What can hang from each mark
z_589: z_377 z_991
z_26: z_784
z_784: z_26 z_432 z_493 z_588
z_377: z_432 z_589
z_588: z_784
z_493: z_26 z_784 z_991
z_991: z_493 z_589
z_432: z_784

Every row comes from one small tree of marks. Brackets hold a mark, then the marks that hang from it, in the order of their numbers. Every link used is in the known rows. Which tree was each row made from?
In the rows, zero is written as 128.
Known rows
{z_493 z_784}: [182  95  92 106  87  88 104 156 163 171 133 114 143 118 146 103 146 170
 144 126 157 193 145 118]
{z_588 {z_784 z_26 z_432}}: [158 116 107 133 102  85 122 126 128 142  99 129 127 137 124 149 125 133
 195 115 135 153 136  39]
{z_26 {z_784 z_432 z_588}}: [189 115 115 145 118  69 180 135 143 160 127 100 129  86 154 115 161 141
 138 113 110 146 118  66]
{z_493 {z_784 z_432} z_991}: [193 116 122 131  72 104 123 143 163 144 132 108 113 104 142  86 135 112
 156 139 157 150 137 102]
{z_784 z_26 z_432 z_493 z_588}: [118 106 135 130 179  60 163  92 123  91 102 109 124 196 128 135 112 148
 195 151  91 147 101 101]
{z_432 {z_784 {z_493 z_26 z_991}}}: [149 119 111  86 146 107  74 197 139 122  71 110 111 148 184 121 128 139
 145  91 151 148 193 155]
{z_784 z_26 z_432 {z_493 z_991} z_588}: [130 120 148 137 173  85 156 108 126  83 108 104 110 188 128 111 104 102
 193 141  98 127 121 111]
{z_588 {z_784 z_432 {z_493 z_26 z_991}}}: [130 117 119 105  96 109  91 165 146  96  78 133 101 159 140 127 125  99
 194 131 157 118 158 115]
{z_493 {z_26 z_784} {z_991 z_589}}: [165 113 163 125  98 123  87 172 155 117 124 101 115 117 126 110 146 135
  88  88 175 144 186 108]
{z_377 {z_432 {z_784 {z_493 z_26} z_588}} {z_589 z_991}}: [100 139 103 112 173  74  53 126 138 127  73  77  86 136 127 146 143 130
 149 128  82  88 173 132]
{z_588 {z_784 z_26}}: [159 109  92 114 110  98  97 155 128 160 106 133 141 142 129 141 128 144
 180  89 144 177 164  65]
{z_588 {z_784 z_432 {z_493 z_26 {z_991 {z_589 z_377}}}}}: [102 108 128  93 111 115  98 156 151  86 103 139  83 137 106 116 132 109
 181 129 161 108 153 132]
{z_991 {z_493 z_26} {z_589 z_377}}: [119  41 128  65 157 102  73 132 159 111 138 121 100 167  97 128 131 204
  98 129 164 151 160 127]
{z_26 z_784}: [200  89 104 122 103  99 137 173 146 188 146  99 143 104 152 110 179 171
 105  89 146 177 148  73]
{z_432 {z_784 z_26 {z_493 {z_991 z_589}}}}: [130 106 126 101 185 100 102 160 143 130  80 107 108 147 123 109 104 148
 149  95 133 153 161 106]
{z_493 {z_784 z_588} {z_991 {z_589 {z_377 z_432}}}}: [151 126 124 108 122 102 118 133 172 135 151 102  92  56 104  78 128 119
 133 132 138 119 153 151]
{z_589 z_377 {z_991 {z_493 z_784}}}: [146  69  71  85 129 110  94 153 147 164 189 128  88 120 132 112 174 149
 139  93 159 133 166 158]
{z_588 {z_784 {z_493 z_26}}}: [120 100  87  80 110 100  70 179 145 120  80 139 128 168 145 136 134 150
 184 114 161 159 167 132]
{z_784 z_26 z_432 {z_493 {z_991 z_589}} z_588}: [107 110 166 132 184  81 153  92 149  77  98 100  98 178  86  99  90 110
 180 153 100 119 112 102]
{z_589 {z_377 z_432} {z_991 {z_493 {z_784 z_588}}}}: [135  96  74  95 149  86 106 125 149 150 179 108  73  88 129 127 164 137
 139 121 130  84 158 153]
{z_784 z_493}: [145  64  99  79 145  97 113 159 163 154 117  97 132 177 137  90 149 178
 144 141 135 176 136 122]
{z_784 z_26 z_432}: [170 101 143 141 126  82 137  98 127 134 127  96 130 169 130 145 135 160
 155 136 127 167 125  47]

Which tree is each row?
[147  76 126  99 143 126 140 180 154 146 171 114 104 110 110  78 171 148
 108  96 156 141 140 127]
{z_26 {z_784 {z_493 {z_991 {z_589 z_377}}}}}
[142  60  86 105 124  98  57 126 162 174 138 109 106 168  83 101 146 151
 136 129 122 151 146  98]
{z_377 {z_589 {z_991 {z_493 z_784}}}}
[171 102  96 112 139  84  72 128 152 195  91  70 117 105 115 124 146 178
 111 146 101 142 149  46]
{z_377 {z_432 z_784} z_589}
[109  97 113  91 150 124 102 162 136 117 128 145 101 151  88 106 123 122
 183  94 151 139 157 122]
{z_588 {z_784 z_26 {z_493 {z_991 {z_589 z_377}}}}}
[146  74  84 101 123  98 115 130 147 150 185 125  77 118 128 120 172 140
 149 115 150 114 142 136]
{z_589 z_377 {z_991 {z_493 {z_784 z_432}}}}
[123 117  94 110 176  71  43 116 140 141  76  83  80 129 120 157 129 138
 126 125  86  82 178  95]
{z_377 {z_432 {z_784 z_588}} {z_589 {z_991 {z_493 z_26}}}}
[121 100 103 117 130  80 126 128 127 116  92 136 120 172 117 146 122 140
 211 134 133 144 116  67]
{z_588 {z_784 z_26 z_432 z_493}}
[124  83 105  73 178  89 111 140 169 155 125  89  88  85 106 110 151 194
 110 140 133 123 141 114]
{z_991 {z_589 {z_377 {z_432 {z_784 z_493}}}}}
[170 147 138 158 109  84 142 112 128 106 123 118 120 131 138 116 102  94
 188 122 127 145 135 109]
{z_493 {z_784 z_26 z_432 z_588} z_991}
[140 138 108  91 166  94  92 190 135 111  57 114 112 136 191 116 112 117
 164  85 118 139 193 175]
{z_432 {z_784 {z_493 z_26 z_991} z_588}}
[103 115 167 111 152  87 119 120 166  60  76  99  90 166 114  98 103 111
 161 160 119 110 139 144]
{z_784 z_432 {z_493 z_26 {z_991 z_589}} z_588}
[159 123 138 147 148  65 157  91 123 122 110  99 131 155 136 139 117 139
 175 131  94 156 123  70]
{z_784 z_26 z_432 z_588}
[116  88 170 127 164  98 133 101 152  89 112  96  97 190  80 103 107 135
 159 159 133 131 114  79]
{z_784 z_26 z_432 {z_493 {z_991 z_589}}}
[128  84 136 126 158  76 141 101 127 104 119 102 124 207 121 140 131 170
 175 159 126 157 101  79]
{z_784 z_26 z_432 z_493}
[137  92 113 107 160  64 162 118 159 123  95  98 118 157 139  98 129 143
 178 164  93 140 104 114]
{z_784 z_432 z_493 z_588}
[146  78 122  89 141 102 112 121 175 167 157  79 101  89  89 101 162 190
  93 147 141 135 144  93]
{z_991 {z_589 {z_377 z_432}}}
[150 142 127 134  84  61 109 118 138  92  97 124 128 131 166 149 122 142
 174 141 141 156 140 143]
{z_493 z_26 {z_784 z_432 z_588}}
[132 108 103 110 155  94 100 137 121 120 178 104  75 104 149 167 186 139
 107  91 140  71 180 145]
{z_589 {z_377 z_432} {z_991 {z_493 {z_26 {z_784 z_588}}}}}
[163  92 137  94 130 130 105 142 177 160 158  76  88  86  95  75 151 139
  94 132 145 119 168 104]
{z_493 {z_991 {z_589 {z_377 z_432}}}}
[119 101 119 108 187  77 134 123 124 110 111 114 139 201 135 126 114 160
 183 120 100 172 134 132]
{z_784 z_26 z_493 z_588}
[152 135 113 113  91  75  83 149 139 108 102 127 144 138 171 142 125 153
 162 114 147 181 167 168]
{z_493 z_26 {z_784 z_588}}
[105  93 155  82 148 123  76 143 157  84 135  93  84 154 108 110 141 153
 114 148 163 109 168 159]
{z_784 {z_493 z_26 {z_991 {z_589 {z_377 z_432}}}}}
[170 138  99 119 171  69 123 150 117 159  79 111 137 118 174 144 114 152
 163  70  97 173 171 100]
{z_432 {z_784 z_26 z_588}}
[127 124 148 115 140  92 122 133 143  68  86 105 104 179 154 111 116 102
 177 147 118 117 145 155]
{z_784 z_432 {z_493 z_26 z_991} z_588}
[141 102  97 100 181  81 109 160 120 145  87 111 132 161 159 140 125 179
 161  96 128 175 152 104]
{z_432 {z_784 z_26 z_493}}
[129 114 131 109 186  88  97 131 150 127  86  80  91 117 112 127 110 156
 128 137 133 109 152  79]
{z_377 {z_432 {z_784 z_26 {z_493 {z_991 z_589}}}}}
[139 101 136 122 155  95 184 143 149 115 149 110  91  94 112  83 156 117
 139 116 116 110 110 124]
{z_26 {z_784 z_432 {z_493 {z_991 {z_589 z_377}}} z_588}}
